Every row comes from one small tree of marks. Brackets hold a mark, then the marks that hang from it, in alphabetical order. Every link used is in the known rows. Which tree was each row made from?
Known rows:
[D [S [Z M]]]: [ 1.942 -3.684  5.616 -2.527 -2.196 -1.419  3.396  0.050 -2.254 -1.941
 -3.198  0.919 -0.841  0.847 -5.188 -2.134  3.247 -5.800  5.285  3.285
 -2.900 -1.761  0.962]
[D [S P [Z M]]]: [ 0.518 -2.531  5.980 -0.965 -2.305 -3.157  2.692 -0.232 -0.980 -1.753
 -3.598  0.305 -1.651  1.032 -5.713 -2.193  3.918 -5.043  5.677  2.685
 -3.531 -2.458  1.041]
[S P X]: [ 0.736 -0.184  3.958  0.200 -2.388 -4.066 -0.449 -0.793 -1.874 -2.615
 -2.314 -1.733 -1.993 -0.880 -3.865 -2.397  2.205 -4.236  4.188 -0.426
 -5.674 -2.003  2.144]
[A [S P X]]: [-0.816 -1.342  0.994  0.262 -0.254 -3.706 -1.391  0.460  0.085 -3.134
 -3.252 -3.080 -3.236 -0.366 -4.420 -3.809  1.635 -4.595  3.240 -0.863
 -6.087 -5.233  1.404]
[D S]: [ 1.405 -3.045  3.558 -1.291 -0.490 -0.828  2.002  1.187 -0.980 -0.661
 -1.415  0.441 -0.106  0.415 -3.106 -0.513  1.306 -5.943  4.679  5.033
 -3.827 -1.902  1.799]
[S X Z]: [ 1.578 -2.604  4.457 -2.868 -2.430 -1.801  1.555 -1.711 -5.001 -2.818
 -2.642 -1.994 -0.918 -1.625 -5.341 -4.452  4.252 -4.253  5.086 -0.051
 -5.254 -2.168  2.200]
[T [G L Z]]: [ 4.249 -2.299  1.660  1.107  1.291 -6.991  1.781  2.261 -4.099 -0.240
 -2.770 -0.057 -2.150 -3.487  1.133 -2.715 -3.335 -4.366  3.767  4.731
 -0.761 -1.190  1.693]
[P [S D X [Z M]]]: [ 0.816 -2.816  5.872 -2.116 -2.647 -3.341  1.877 -3.262 -5.271 -3.855
 -5.886 -2.094 -1.792 -1.217 -5.158 -5.816  4.075 -3.464  7.442  1.221
 -4.807 -1.561  2.837]
[A S]: [ 0.137 -1.650  0.234  0.209  1.003 -1.300  0.747  1.852 -0.303 -1.047
 -2.073 -0.883 -2.660  0.171 -2.342 -2.988  0.044 -5.434  3.526  1.101
 -3.680 -3.972  0.895]
[L G]: [ 5.585 -0.459  5.702 -0.212 -0.166 -2.128  1.074  0.911 -4.016 -0.856
 -1.884 -1.354 -0.467 -1.573 -0.206 -2.898  1.267 -6.036  3.359  0.900
 -3.056 -0.882  3.292]
[G L T [Z M]]: [ 2.452 -4.215  5.347 -2.311  3.075 -5.015 -0.191  2.561 -6.919  1.624
 -3.370  2.883 -3.470 -0.761 -2.894 -3.920 -6.330 -2.977  2.579  3.076
  4.277 -3.691  2.080]
[L [G T [Z M]]]: [ 5.166 -1.603  7.756 -2.273  1.776 -2.776  0.468  2.346 -6.281 -0.411
 -4.217  0.103 -2.864 -1.893 -1.411 -4.870 -2.561 -4.326  2.809  0.247
  1.965 -2.154  2.916]
[P S]: [ 0.253 -2.109  1.938 -0.319 -0.940 -1.693  2.268  0.949 -1.725 -0.844
 -2.416 -0.527 -0.740  0.192 -0.535 -1.595  1.214 -4.637  6.157  4.323
 -4.500 -0.150  3.928]
[Z M]: [ 3.760 -0.743  4.958 -0.707 -3.060 -2.313  3.242  1.014 -2.319 -1.669
 -2.125  2.704 -3.094  1.038 -2.196 -1.255 -0.147 -6.030  3.888 -0.026
 -0.380  1.027  0.185]
[D [S X]]: [ 1.784 -4.023  4.261 -2.802 -1.503 -1.563  0.713  0.254 -1.643 -2.874
 -1.849 -1.274  0.049 -0.467 -4.630 -1.288  2.206 -5.717  3.972  3.941
 -5.545 -2.657  2.354]
[G [Z M]]: [ 1.550 -2.185  4.680 -2.223 -1.026 -1.806  2.681  2.438 -3.388 -0.840
 -3.088  2.004 -3.604 -1.172 -1.459 -2.843 -2.547 -3.998  4.791  1.552
  2.727  0.075  0.586]
[X [S D P [Z M]]]: [ 0.800 -2.030  3.876 -0.454 -1.288 -5.561  0.959 -1.778 -5.407  0.009
 -3.927 -0.362 -4.974 -0.572 -6.485 -4.466  0.372 -4.724  6.407  0.266
 -1.003 -1.628  0.860]
[Z [M K]]: [ 4.290 -1.662  5.526 -0.400 -2.804 -2.490  1.694  0.205 -3.646 -0.829
 -2.066  0.740 -1.944  1.395 -3.121 -1.890 -0.005 -8.366  4.606  0.025
 -1.615  1.162 -0.543]
[M K]: [ 2.745 -1.980  3.516  0.313 -0.536 -1.330  0.725 -0.081 -4.097  1.330
 -0.696 -1.581  0.144  0.448 -2.589 -1.906  0.280 -8.280  5.502  2.235
 -3.975 -0.316  0.768]
[S D X [Z [M K]]]: [ 3.090 -2.413  7.966 -2.110 -2.799 -3.265  0.679 -5.017 -8.100 -2.801
 -4.994 -2.719 -1.803 -1.637 -7.884 -6.995  3.980 -5.699  6.763 -1.631
 -3.672 -1.986 -0.255]
[T G]: [ 4.817  0.377  1.778  2.375 -1.143 -4.938  3.399  1.247 -1.770 -1.147
 -2.129  0.192 -2.280 -1.465  0.614 -1.454  0.116 -6.037  3.995  2.088
 -4.065  0.779  0.648]
[X S]: [ 2.058 -3.526  0.642 -1.538 -0.553 -2.843  0.727  1.795 -3.915  0.525
 -0.485  0.003 -3.077 -0.394 -2.903 -1.050 -2.033 -6.308  4.347  2.703
 -1.697 -0.263  2.519]
[X [S Z]]: [ 1.290 -4.085  1.323 -2.291 -0.717 -2.701  1.593  0.721 -5.302  0.218
 -1.384 -0.632 -2.917 -0.681 -4.472 -2.786  0.200 -5.728  5.343  2.212
 -2.275 -1.117  2.490]

Write each row's tree:
[ 1.106 -2.800  2.856 -1.241 -2.238 -5.089  1.367  0.299 -3.977 -0.585
 -2.724  0.004 -4.678  0.232 -5.478 -2.834  0.430 -5.518  5.254  0.389
 -1.601 -0.958  1.713] | [X [S P [Z M]]]
[-0.392 -1.861  2.692  0.125 -0.057 -4.757  0.430 -1.649 -5.552  1.046
 -3.102 -1.558 -3.770 -1.379 -5.956 -4.445  0.643 -4.274  6.967  1.650
 -2.499 -2.497  1.736] | [X [S D P Z]]
[ 0.882 -3.247  6.514 -2.396 -3.217 -3.844  1.276 -1.295 -1.884 -4.217
 -4.204 -1.261 -1.494  0.130 -7.392 -2.983  4.950 -4.989  5.021  1.438
 -5.243 -3.249  1.598] | [D [S P X [Z M]]]
[ 1.371 -3.800  6.821 -2.390 -3.036 -3.906  0.383 -1.724 -2.804 -3.611
 -3.979 -2.490 -0.751  0.457 -7.997 -3.340  5.026 -6.490  5.464  1.490
 -5.955 -3.176  1.238] | [D [S P X [Z [M K]]]]
[ 5.484 -2.327  3.027  0.671  0.073 -7.684  2.206  2.364 -4.189 -1.396
 -3.422  1.149 -3.422 -2.611  0.471 -2.634 -3.665 -4.819  3.354  3.154
  0.624 -0.349  0.896] | [T [G L [Z M]]]
[ 3.024 -5.067  5.552 -2.094  3.468 -5.014 -1.318  1.956 -8.133  2.377
 -3.222  1.262 -2.547 -0.204 -3.625 -4.318 -6.255 -4.956  3.173  3.125
  3.474 -3.673  1.628] | [G L T [Z [M K]]]
[ 1.502 -0.681  8.170 -0.302 -3.065 -5.524 -0.191 -5.391 -6.307 -2.749
 -5.757 -3.353 -2.542 -1.145 -8.507 -6.928  4.820 -4.964  7.097 -2.433
 -4.647 -2.681 -0.376] | [S D P X [Z [M K]]]
[ 1.196 -3.282  6.022 -2.054 -2.346 -3.420  0.976 -3.900 -6.268 -3.283
 -5.754 -3.401 -1.024 -0.742 -5.903 -6.063  4.177 -5.119  7.924  1.293
 -5.448 -1.419  2.426] | [P [S D X [Z [M K]]]]
[ 5.301 -1.588  7.170 -2.008 -0.312 -2.753  1.173  2.178 -4.808 -1.782
 -3.659 -0.450 -2.347 -2.460 -0.318 -4.028 -0.984 -5.021  3.460  0.627
  1.111 -0.561  2.591] | [L [G [Z M]]]
[ 1.063 -4.228  3.441 -1.817  4.752 -4.016 -0.816  2.570 -7.003  3.001
 -2.509  1.391 -1.962 -1.547 -2.171 -3.919 -5.925 -2.412  3.082  4.680
  2.486 -4.802  3.124] | [G L T Z]
[ 0.415 -1.800  5.153 -0.689 -1.613 -2.678  3.274 -2.229 -4.479 -1.394
 -5.370 -0.573 -1.882 -0.223 -3.670 -4.944  3.139 -3.658  8.170  2.454
 -3.229 -0.781  2.336] | [P [S D [Z M]]]
[ 0.454  1.213  6.941  1.462 -1.988 -4.457  2.684 -3.428 -4.229 -0.562
 -5.394  0.155 -3.655 -0.332 -5.574 -5.530  3.340 -3.193  7.387 -0.935
 -1.715 -2.113 -0.457] | [S D P [Z M]]
[ 0.084 -2.571  3.338 -0.960 -1.641 -4.298 -1.038 -1.093 -2.290 -3.902
 -4.779 -3.935 -3.268  0.288 -7.119 -5.932  3.571 -5.824  4.423 -2.533
 -5.801 -5.100  0.242] | [A [S P X [Z [M K]]]]
[ 5.611 -2.250  8.165 -2.045  2.070 -3.049 -0.428  1.726 -7.271  0.301
 -4.105 -1.113 -2.154 -1.491 -2.048 -5.289 -2.439 -6.049  3.165  0.333
  1.320 -2.103  2.617] | [L [G T [Z [M K]]]]
[ 1.101 -2.949  4.328 -1.477 -0.388 -3.102 -0.624 -2.956 -4.945 -3.410
 -5.583 -4.081 -2.839 -1.012 -7.634 -7.408  3.098 -5.667  5.264 -1.815
 -4.435 -5.237 -0.540] | [A [S D X [Z [M K]]]]
[ 1.814 -3.039  5.710 -2.427  2.054 -2.219  0.458  2.080 -6.539  1.803
 -3.764  1.074 -3.386  0.023 -3.516 -4.361 -4.318 -5.173  4.144  1.248
  2.863 -1.912  0.663] | [G T [Z [M K]]]
[ 2.514 -4.134  2.720 -2.900 -2.191 -3.415  2.111  0.681 -5.321 -0.817
 -2.187  0.536 -4.048  0.094 -5.114 -2.760  0.006 -6.176  4.927  0.962
 -0.906 -0.142  1.589] | [X [S [Z M]]]
[ 0.370  0.812  5.374  1.258 -1.404 -4.647 -0.888 -3.415 -3.634 -1.864
 -3.792 -2.264 -2.401 -2.015 -5.193 -4.287  2.233 -3.180  5.622 -0.286
 -5.025 -3.064  1.188] | [S D P X]
[ 0.314 -1.279  1.947  0.804  0.210 -4.842 -0.433 -0.539 -4.192  1.307
 -2.351 -0.916 -4.073 -1.020 -4.399 -2.673 -1.526 -4.860  5.865  2.028
 -2.050 -1.872  1.685] | [X [S D P]]
[-0.534 -2.444  2.703 -1.266  0.681 -2.266 -0.220 -2.478 -3.834 -2.827
 -4.841 -3.884 -2.597 -2.009 -6.575 -7.108  3.195 -3.749  5.374 -0.609
 -5.233 -6.186  0.608] | [A [S D X Z]]
[-0.657  0.121  6.022  0.079 -1.469 -4.410  0.175 -4.808 -5.247 -1.971
 -4.777 -3.209 -2.109 -2.515 -7.109 -6.606  4.875 -2.433  6.971 -0.806
 -5.600 -4.072  1.315] | [S D P X Z]
[ 1.066  0.095  7.692 -0.349 -3.240 -5.437  0.866 -4.766 -5.329 -3.552
 -5.995 -1.689 -3.405 -1.537 -7.821 -6.569  4.641 -2.938  6.553 -2.476
 -3.705 -2.921  0.204] | [S D P X [Z M]]
[-0.064 -0.903  4.717 -0.894 -2.511 -3.962  0.730 -2.094 -3.539 -2.750
 -3.377 -2.676 -1.720 -1.365 -5.760 -4.576  4.970 -3.609  5.427 -0.831
 -6.138 -3.024  2.232] | [S P X Z]
